Known rows, with every step that occurs:
j/q/m/x/b/h: [ 0.31  0.26  2.01 -0.99  0.32 -0.24  0.55  2.49  0.59  2.35  1.40  1.50
  5.26  0.86 -0.46  4.13  0.10 -3.03 -1.33 -1.85  1.80 -0.50]
g/m/q: [-2.08 -3.00 -2.18  1.59  1.22 -2.08  0.62 -2.38  3.18  3.37  0.88  3.87
  2.10 -0.90  2.56  0.69 -1.71 -0.83  1.15 -0.64  1.70  0.88]
f/b/g/m/x: [ 0.62 -4.13 -0.73 -1.88  3.63 -1.41  0.59 -2.40  5.56  2.94 -0.16  0.67
 -1.23  0.11  0.02  1.28  1.35 -1.25 -0.51  2.73  2.66  1.40]
b/x: [-0.41 -0.69  0.63 -0.62  2.35 -1.54 -0.77  1.90  5.29  5.19  1.63  5.21
  1.12  0.75  1.59  3.27 -2.66 -4.13 -1.52 -0.42  3.72  1.55]
f/m: [-0.17 -2.21 -1.22 -1.10 -0.22 -2.27 -1.01  0.23  5.06  2.67 -0.52  3.28
 -2.79  0.34  3.91  3.96 -1.01 -1.12  0.10  1.06  3.95  0.37]
m/x/b/h: [ 1.06  0.64 -0.01 -1.22  1.83 -0.87  0.12  1.77  5.82  4.29  1.32  1.83
  2.03  1.18  0.81  2.87 -2.34 -4.46 -1.86  3.52  1.77  1.23]
b/f: [-1.09  0.40  1.03 -1.14  2.02 -2.18  0.06  0.94  6.02  4.92  0.85  5.19
  1.69  0.59  0.90  3.40 -4.07 -3.51 -1.61  3.34  4.19  1.64]
x/b/g/m/q/j: [ 0.19 -0.97  2.86 -1.57  1.32 -1.26  0.69 -1.13  2.34  0.85  0.82  0.48
  1.13  1.29  2.03  0.67  0.55 -1.97 -0.35  3.51  0.49  2.29]
j/q/m/x: [-0.47 -2.38  0.33  0.03 -0.79  0.58  0.97  1.64  0.46  3.62  1.38  3.90
  5.15 -0.98  1.07  3.77 -0.38 -2.17 -0.15 -4.51  3.94  0.40]
j/q/b/x/m: [ 0.01  0.54  3.67 -1.64  1.69 -0.31  0.46  3.30  1.23  2.15  1.51  1.37
  1.63  2.47  1.09  3.64  0.10 -2.75 -1.72 -3.57  3.89  0.36]
x/b/h: [ 0.58  3.46  2.53 -1.39  1.28 -2.78 -0.52  2.46  5.71  2.87  1.32  1.10
 -0.77  1.84  1.81  3.10 -2.95 -3.48 -1.87  5.01  2.80  0.64]
x/m/q/b: [ 0.35 -0.75  1.63 -0.46  1.15 -0.41  0.13  1.23  0.99  1.87 -0.37  0.79
  1.45  1.65  3.78  2.98 -1.04 -0.63  0.41  1.45  2.74  1.94]
m/x: [ 0.08 -2.19 -1.99 -0.31  0.81  0.12  0.57  0.87  5.21  6.08  1.17  4.59
  2.13 -1.33  2.64  2.61 -3.04 -3.57 -0.51  0.16  4.07  1.94]
f/m/x/b/h: [ 1.45 -1.65 -1.66 -1.89  1.51 -1.60 -0.64  0.82  5.52  2.15 -0.48  1.21
 -0.29  2.08  1.13  4.15  0.11 -3.03 -0.75  3.40  0.80  0.09]
q/b/g/m/x: [ 0.88 -4.31  1.89 -2.55  3.50 -1.45  2.06 -1.16  5.05  3.59 -1.04  1.16
 -0.96  1.72  1.70  0.65  0.22 -3.78 -1.74  1.59  1.85  2.24]
g/m/q/b: [-1.08 -2.77 -0.39  0.13  2.35 -1.66  1.90 -1.61  3.75  2.59 -0.66  1.84
  2.19  0.26  2.66  1.10 -1.00 -1.59  0.17 -1.42  1.50  1.07]
f/b/g: [ 0.76 -0.42  1.82 -2.16  2.08 -2.00 -0.79 -0.06  5.90  3.04  0.31  0.89
 -2.51  0.64  1.25  2.22 -0.02 -0.95 -0.60  4.83  5.63  1.85]
j/q/m/x/b: [ 0.43 -0.96  1.57 -0.94 -0.84  0.51  1.23  2.16  0.31  2.38  1.48  1.76
  4.96 -0.28  1.09  4.07  0.22 -2.23 -0.91 -3.13  2.39  0.87]
g/b/f/m/q: [-1.79 -1.58 -1.38  1.10  3.83 -3.53  0.51 -2.28  6.98  2.17 -1.45  3.87
  1.30  1.69  0.33  4.35 -1.05 -1.18 -0.41  1.75  1.90  0.37]
j/q: [-1.73  1.19  0.88  0.58 -1.28 -1.07  0.11  1.87  3.12  4.12  2.98  3.79
  1.41 -1.19  2.48  2.31 -2.38 -1.82 -0.23 -2.67  6.07  0.21]
g/m: [-1.25 -2.39 -0.96  0.36  1.02 -2.72  0.71 -1.27  4.85  3.29  0.77  3.61
 -1.88 -0.73  3.39  1.31 -2.28 -1.64 -0.83 -0.92  2.70  0.53]
b/g: [-0.30 -0.67  2.50 -1.46  0.70 -2.89 -0.87  0.22  4.35  4.65  1.16  3.90
 -2.69  0.66  2.77  1.42 -1.91 -2.72 -0.89  5.21  4.95  2.54]

Rows:
[ 0.29 -2.37  0.96 -1.96  3.02 -2.65  0.01 -1.99  5.54  1.97  0.15  0.41
 -3.36  0.46  0.90  1.11  0.99 -0.21 -0.87  3.49  3.56  1.07]  f/b/g/m
[ 0.54 -0.84  2.93 -2.05  1.42 -3.64  0.26 -0.81  4.35  1.95  1.25  0.49
 -3.58  1.79  2.42  0.79 -0.43 -1.99 -1.56  5.15  1.15  2.11]  x/b/g/m
[-1.07  0.02  1.44 -1.32  2.99 -1.19  1.31  0.55  4.68  4.06 -0.67  3.04
  5.89  1.55  0.42  2.97 -2.50 -3.18 -0.16  2.24  2.74  2.12]  m/q/b/f
[ 0.27  2.32  2.44 -2.39  1.76 -2.44  0.47  1.88  5.87  3.19  1.26  2.19
  0.98  1.83  1.07  3.81 -3.32 -3.03 -2.40  5.09  2.30  1.91]  x/b/f
[-0.64 -4.46 -2.88  0.26  1.79 -0.91  1.46 -1.63  4.87  4.72  0.74  3.88
  0.74 -1.35  2.32  1.37 -1.59 -2.84 -0.84 -1.71  1.79  0.89]  g/m/x
[-0.68 -0.89 -0.07  0.95  0.15 -0.80 -1.22  0.29  0.50  2.86  0.56  2.82
  1.08  0.40  3.64  2.83 -1.86 -0.27  1.25  2.02  2.85  1.70]  x/m/q
[-0.58  0.14  2.35 -2.62  1.32 -1.29  1.23  1.48  4.13  1.63  0.00  1.66
  2.36  2.01  0.01  4.30 -0.26 -2.50 -1.13 -1.39  4.00 -0.22]  j/q/b/f/m
[-1.10 -0.18 -0.02  0.67 -0.01  1.28  0.19  0.67  2.66  3.50  0.68  4.29
  5.66 -1.62  3.14  2.44 -2.58 -2.33  0.96 -0.86  4.45  1.98]  m/q/j
[-0.24 -3.53 -2.31 -2.06  2.33 -1.08  0.01 -0.38  5.97  3.74 -0.85  4.65
  2.15  1.26 -0.18  4.60 -1.26 -3.39 -0.68  2.44  2.05  0.87]  b/f/m/x
[-0.27 -1.25  1.23 -0.11  2.37  1.07 -1.31  1.77  0.41  2.14  0.80  3.85
  4.00  1.60  1.66  3.68 -0.81 -2.59 -0.15 -1.01  2.03  1.45]  b/x/m/q/j
[-0.17  0.19  0.14 -2.10  1.66 -2.29 -0.28  0.19  4.64  1.53 -0.11  1.83
  2.47  2.56  0.25  4.51 -0.90 -1.35 -0.03  5.20  0.26  1.30]  x/b/f/m/q
[ 1.00  1.25  3.82 -2.30  0.53 -2.94 -0.57  1.31  4.50  3.10  1.47  1.01
 -2.92  1.73  2.64  1.93 -1.37 -2.39 -1.63  6.78  2.99  2.99]  x/b/g
[ 0.77 -0.52 -0.11 -2.11  2.48 -0.34  1.13  1.26  5.96  4.62  1.16  3.01
  3.73  1.23  0.02  3.76 -2.53 -4.27 -1.92  3.51  1.44  2.39]  m/x/b/f
[ 1.52 -1.15  1.50 -2.12  1.43 -0.68  0.33  0.50  4.91  4.76  1.30  1.82
  0.32  0.92  1.45  2.04 -1.00 -3.70 -1.32  5.17  2.14  3.26]  m/x/b/g
[ 0.46 -3.12 -1.58 -0.55  1.76 -1.20  1.69 -0.93  4.77  3.20  1.20  1.54
  0.38 -0.06  2.18  1.61 -1.01 -2.46 -1.32 -0.08  0.31  1.35]  g/m/x/b
[ 0.68 -0.89  0.66 -1.35  3.40  1.71 -0.95  1.27  2.08  0.63 -0.17  0.84
  3.52  1.29  0.40  4.37  1.08 -0.88 -0.17 -0.92  3.02  0.95]  f/b/x/m/q/j
[ 0.04 -1.01  1.46 -0.85  2.18 -1.39 -1.55  2.05  2.38  3.28  1.37  3.69
 -1.07  2.41  2.32  4.02 -1.74 -2.76 -1.46  0.64  2.81  1.18]  b/x/m
[ 1.28 -0.62  3.34 -2.71  3.37 -0.86  0.08  2.93  3.12  2.43 -0.47  1.30
 -0.44  3.30  2.51  4.17 -0.64 -3.36 -2.44 -0.20  2.55  1.53]  q/b/x/m
[-0.21 -0.87  2.83 -1.43  2.00 -1.34  0.43 -0.09  3.73  3.98 -0.46  2.07
  2.35  1.33  1.85  1.25 -0.92 -2.65  0.51  3.60  3.55  2.89]  m/q/b/g
[ 1.26 -0.73 -0.61 -1.11  0.70  0.07  0.92  1.53  5.54  4.53  1.53  2.07
  1.78 -0.21  2.35  2.98 -2.31 -3.46 -1.31  1.84  2.30  2.42]  m/x/b
[ 0.46 -1.18  3.38 -1.52  1.75 -1.13 -0.35  0.30  0.45  1.99 -0.51  0.61
  0.01  2.65  2.99  2.18 -0.08 -0.99  0.35  4.46  2.59  2.63]  x/m/q/b/g
[-1.55 -2.02 -1.57 -0.92  1.94 -2.10 -0.72 -0.84  4.36  2.91 -0.76  4.59
  3.29  1.57 -0.10  4.06 -1.34 -1.66  0.89  3.29  2.00  0.70]  b/f/m/q
